Every row comes from one small tree of marks. Brackets hold a mark, then the marks that hang from it, in the order of their numbers. Every link used is in the known rows. Which tree was each row made from?
In the rows, 128 means zero.
Known rows:
(Z346 (Z104 Z931)): [140 137 118 112 143 125 144 124 133 129 120 122 123 119 159 146 148 130
 139 154 139 110]
(Z35 (Z232 (Z582 (Z104 Z931) Z346 Z641))): [140 141 123 116 149 115 148 127 148 127  98 119 115 224 145 160 125 154
 101 149 133 151]
(Z232 Z35 (Z582 Z346)): [139 130 132 124 151 137 149 144 154 130  97 132 130 174 141 159 120 136
 127 121 133 141]
(Z582 Z104 Z232): [134 143 119 117 148 120 159 147 149 137 121 131 122 192  98 150 134 145
 149 101 136 163]
(Z35 (Z232 (Z582 (Z104 Z931)))): [139 140 122 117 139 104 149 125 141 130  86 133 130 195 172 144 137 152
 118 160 138 114]
(Z346 Z582): [142 136 119 100 143 130 133 121 141 137 108 110 132 126 140 155 142 132
 138 126 132 143]
(Z35 (Z232 (Z582 Z346 Z641))): [143 132 135 119 149 122 131 122 158 131  99 112 121 172 150 155 119 142
 103 153 129 146]
(Z35 Z232): [139 132 133 113 138 112 126 116 151 134 100 124 129 137 137 140 134 132
 132 159 130 131]
(Z424 (Z641 (Z582 (Z104 Z931) Z232 Z346))): [134 151 100 117 158 115 153 149 145 132 112 138 119 248  80 173 121 148
 125  77 130 198]
(Z35 (Z232 Z582)): [142 131 134 121 140 112 131 120 151 134  86 126 136 142 175 139 131 140
 121 163 135 109]
(Z424 (Z641 Z582)): [141 137 113 115 128 117 128 129 138 138 108 115 124 148 138 158 132 135
 123 133 124 154]
(Z346 Z104): [138 134 120 110 138 129 142 121 135 136 119 118 127 110 142 149 145 131
 147 151 137 127]
(Z346 (Z104 Z931) (Z582 (Z232 Z35) Z641)): [145 139  99  81 175 135 145 132 146 138 125 141 128 155 226 164 142 151
 140 110 138 196]
(Z641 (Z582 Z104 Z232)): [134 148 108 106 151 115 144 152 148 140 119 130 125 180  79 166 133 147
 142  93 126 195]
(Z35 (Z232 (Z582 (Z346 (Z104 Z931)) Z641))): [144 136 121 110 159 123 137 114 147 128 103 123 122 163 185 157 129 145
 107 166 137 137]
(Z424 (Z641 Z346)): [139 130 126 125 128 117 134 126 134 137 116 101 127 141 186 146 132 138
 121 138 131 129]
(Z35 (Z232 (Z582 (Z641 (Z346 Z104))))): [144 130 121 103 147 114 123 111 139 141 111 105 134 110 250 152 135 155
 108 180 133 141]
(Z641 Z346 (Z582 (Z232 Z35))): [137 135 115 102 165 119 123 156 155 141 123 133 135 134 162 168 124 145
 133  94 121 204]
(Z232 Z35 (Z582 (Z104 Z931) Z346 Z641)): [141 139 119 116 150 133 164 149 146 126 109 125 111 230 159 168 124 155
 110 126 133 165]
(Z232 (Z582 Z346)): [139 133 135 130 147 133 145 138 149 129 102 114 126 159 112 155 123 132
 122 125 134 117]
(Z232 Z35 (Z582 (Z346 (Z104 Z931)) Z641)): [145 133 117 110 160 141 152 136 144 127 114 128 119 169 200 166 129 146
 115 142 137 150]
(Z35 (Z232 (Z582 (Z104 Z346) Z641))): [143 141 115 116 152 107 145 128 147 135 100 135 109 194 170 158 134 151
 108 173 135 155]

Write each row's tree:
[139 149  93 116 147 104 147 140 129 130 109 142 106 205 128 171 140 140
 116 136 132 166]	(Z424 (Z641 (Z582 (Z104 Z346 Z931))))
[145 142 102  88 170 131 142 126 142 137 131 123 123 140 198 159 145 147
 135 114 139 171]	(Z346 (Z104 Z931) (Z582 Z232 Z641))
[143 145 106  93 142 125 147 126 134 134 121 102 113 181 159 163 147 150
 122 131 132 166]	(Z346 (Z582 (Z104 Z931) Z641))
[139 135 107  87 152 131 127 112 128 143 118 104 143  89 189 163 149 142
 139 135 134 157]	(Z641 (Z346 Z104 Z582))
[139 140 104  91 168 132 141 124 143 143 117 134 141 128 158 159 145 141
 156 102 140 169]	(Z346 Z104 (Z582 Z232))
[134 143 121 121 145 125 158 139 141 124 115 120 113 206  67 161 133 136
 130 119 134 144]	(Z582 (Z104 Z931) Z346)
[138 140 114 106 158 118 153 157 148 134 137 125 114 202 198 160 129 160
 124 107 131 194]	(Z582 (Z104 Z931) (Z232 Z35) (Z641 Z346))
[133 148 105 103 173 123 152 162 155 131 114 154 123 231  78 180 122 148
 136  74 126 221]	(Z641 (Z582 (Z104 Z931) (Z232 Z35) Z346))
[136 146 105 104 178 127 136 142 149 131 124 140 126 154  89 174 130 134
 137  94 131 182]	(Z641 (Z582 Z232 (Z346 (Z104 Z931))))
[140 143 114 121 159  99 151 131 142 127  87 153 118 199 164 152 139 145
 116 166 142 118]	(Z35 (Z232 (Z582 (Z104 Z346 Z931))))
[141 133 112 104 137 122 129 116 131 142 108  99 137 138 206 157 138 143
 122 124 132 150]	(Z424 (Z641 (Z346 Z582)))
[137 144 103 110 122 114 143 132 131 140 106 116 123 190 115 164 136 147
 127 127 125 178]	(Z424 (Z641 (Z582 Z104)))
[137 139 103 107 144 130 134 120 134 138 110 121 128 155 107 175 131 135
 128 124 127 180]	(Z424 (Z641 (Z582 (Z346 Z104))))
[140 136 123 109 136 106 135 124 142 140 105 101 126 170 208 155 130 164
 102 164 129 157]	(Z35 (Z232 (Z582 Z104 (Z641 Z346))))
[137 143 115 111 167 131 164 157 158 128 128 139 107 245 119 168 121 151
 129  89 132 208]	(Z582 (Z104 Z931) (Z232 Z35) Z346 Z641)
[140 136 121 122 157 134 151 130 138 126 105 125 127 150 149 157 134 135
 125 138 142 107]	(Z232 (Z582 (Z346 (Z104 Z931))))
[146 133 118 112 148 124 137 130 130 133 127  96 121 109 252 153 140 150
 106 165 137 114]	(Z232 (Z582 (Z641 (Z346 (Z104 Z931)))))
[146 131 133 116 138 115 129 120 153 135 100 111 123 146 199 143 128 146
 107 171 131 128]	(Z35 (Z232 (Z582 Z641)))
[136 141 117 117 174 132 152 139 149 128 126 140 124 165 107 158 132 132
 144 102 141 149]	(Z582 Z232 (Z346 (Z104 Z931)))
[134 145 104  99 165 111 141 161 145 137 122 140 129 187 159 172 131 157
 131  91 125 209]	(Z641 Z346 (Z582 (Z104 Z931) (Z232 Z35)))
[138 131 120 113 157 142 152 134 144 133  99 139 136 156 163 164 129 140
 136 131 138 147]	(Z232 Z35 (Z582 (Z346 Z104)))
[142 143 108  91 136 130 145 123 136 140 120  98 117 172 141 166 144 151
 128 129 129 183]	(Z346 (Z582 Z104 Z641))
[143 134 122 116 151 141 146 127 142 133 119 107 119 144 152 164 130 141
 117 144 135 144]	(Z232 (Z582 (Z346 Z104) Z641))
[137 145  98 111 169 124 142 136 142 134 116 143 127 184 122 171 127 139
 130  94 133 184]	(Z424 (Z641 (Z582 Z232 (Z346 (Z104 Z931)))))
[136 142 103  98 183 131 140 148 152 132 119 158 131 169 118 177 127 139
 142  90 130 205]	(Z641 (Z582 (Z232 Z35) (Z346 (Z104 Z931))))
[138 139 101  93 175 119 129 148 142 138 126 144 138 125 197 170 135 148
 136 107 129 193]	(Z641 (Z346 (Z104 Z931)) (Z582 (Z232 Z35)))
[134 145 105  99 156 119 147 157 152 141 113 148 129 196 110 170 129 152
 146  89 125 220]	(Z641 (Z582 Z104 (Z232 Z35)))
[131 146 106 102 167 127 149 159 158 137 113 150 128 221  60 183 120 148
 142  70 123 238]	(Z641 (Z582 Z104 (Z232 Z35) Z346))
[143 131 119 108 155 145 150 133 146 134 113 124 123 159 185 168 127 146
 122 140 134 168]	(Z232 Z35 (Z582 (Z346 Z104) Z641))
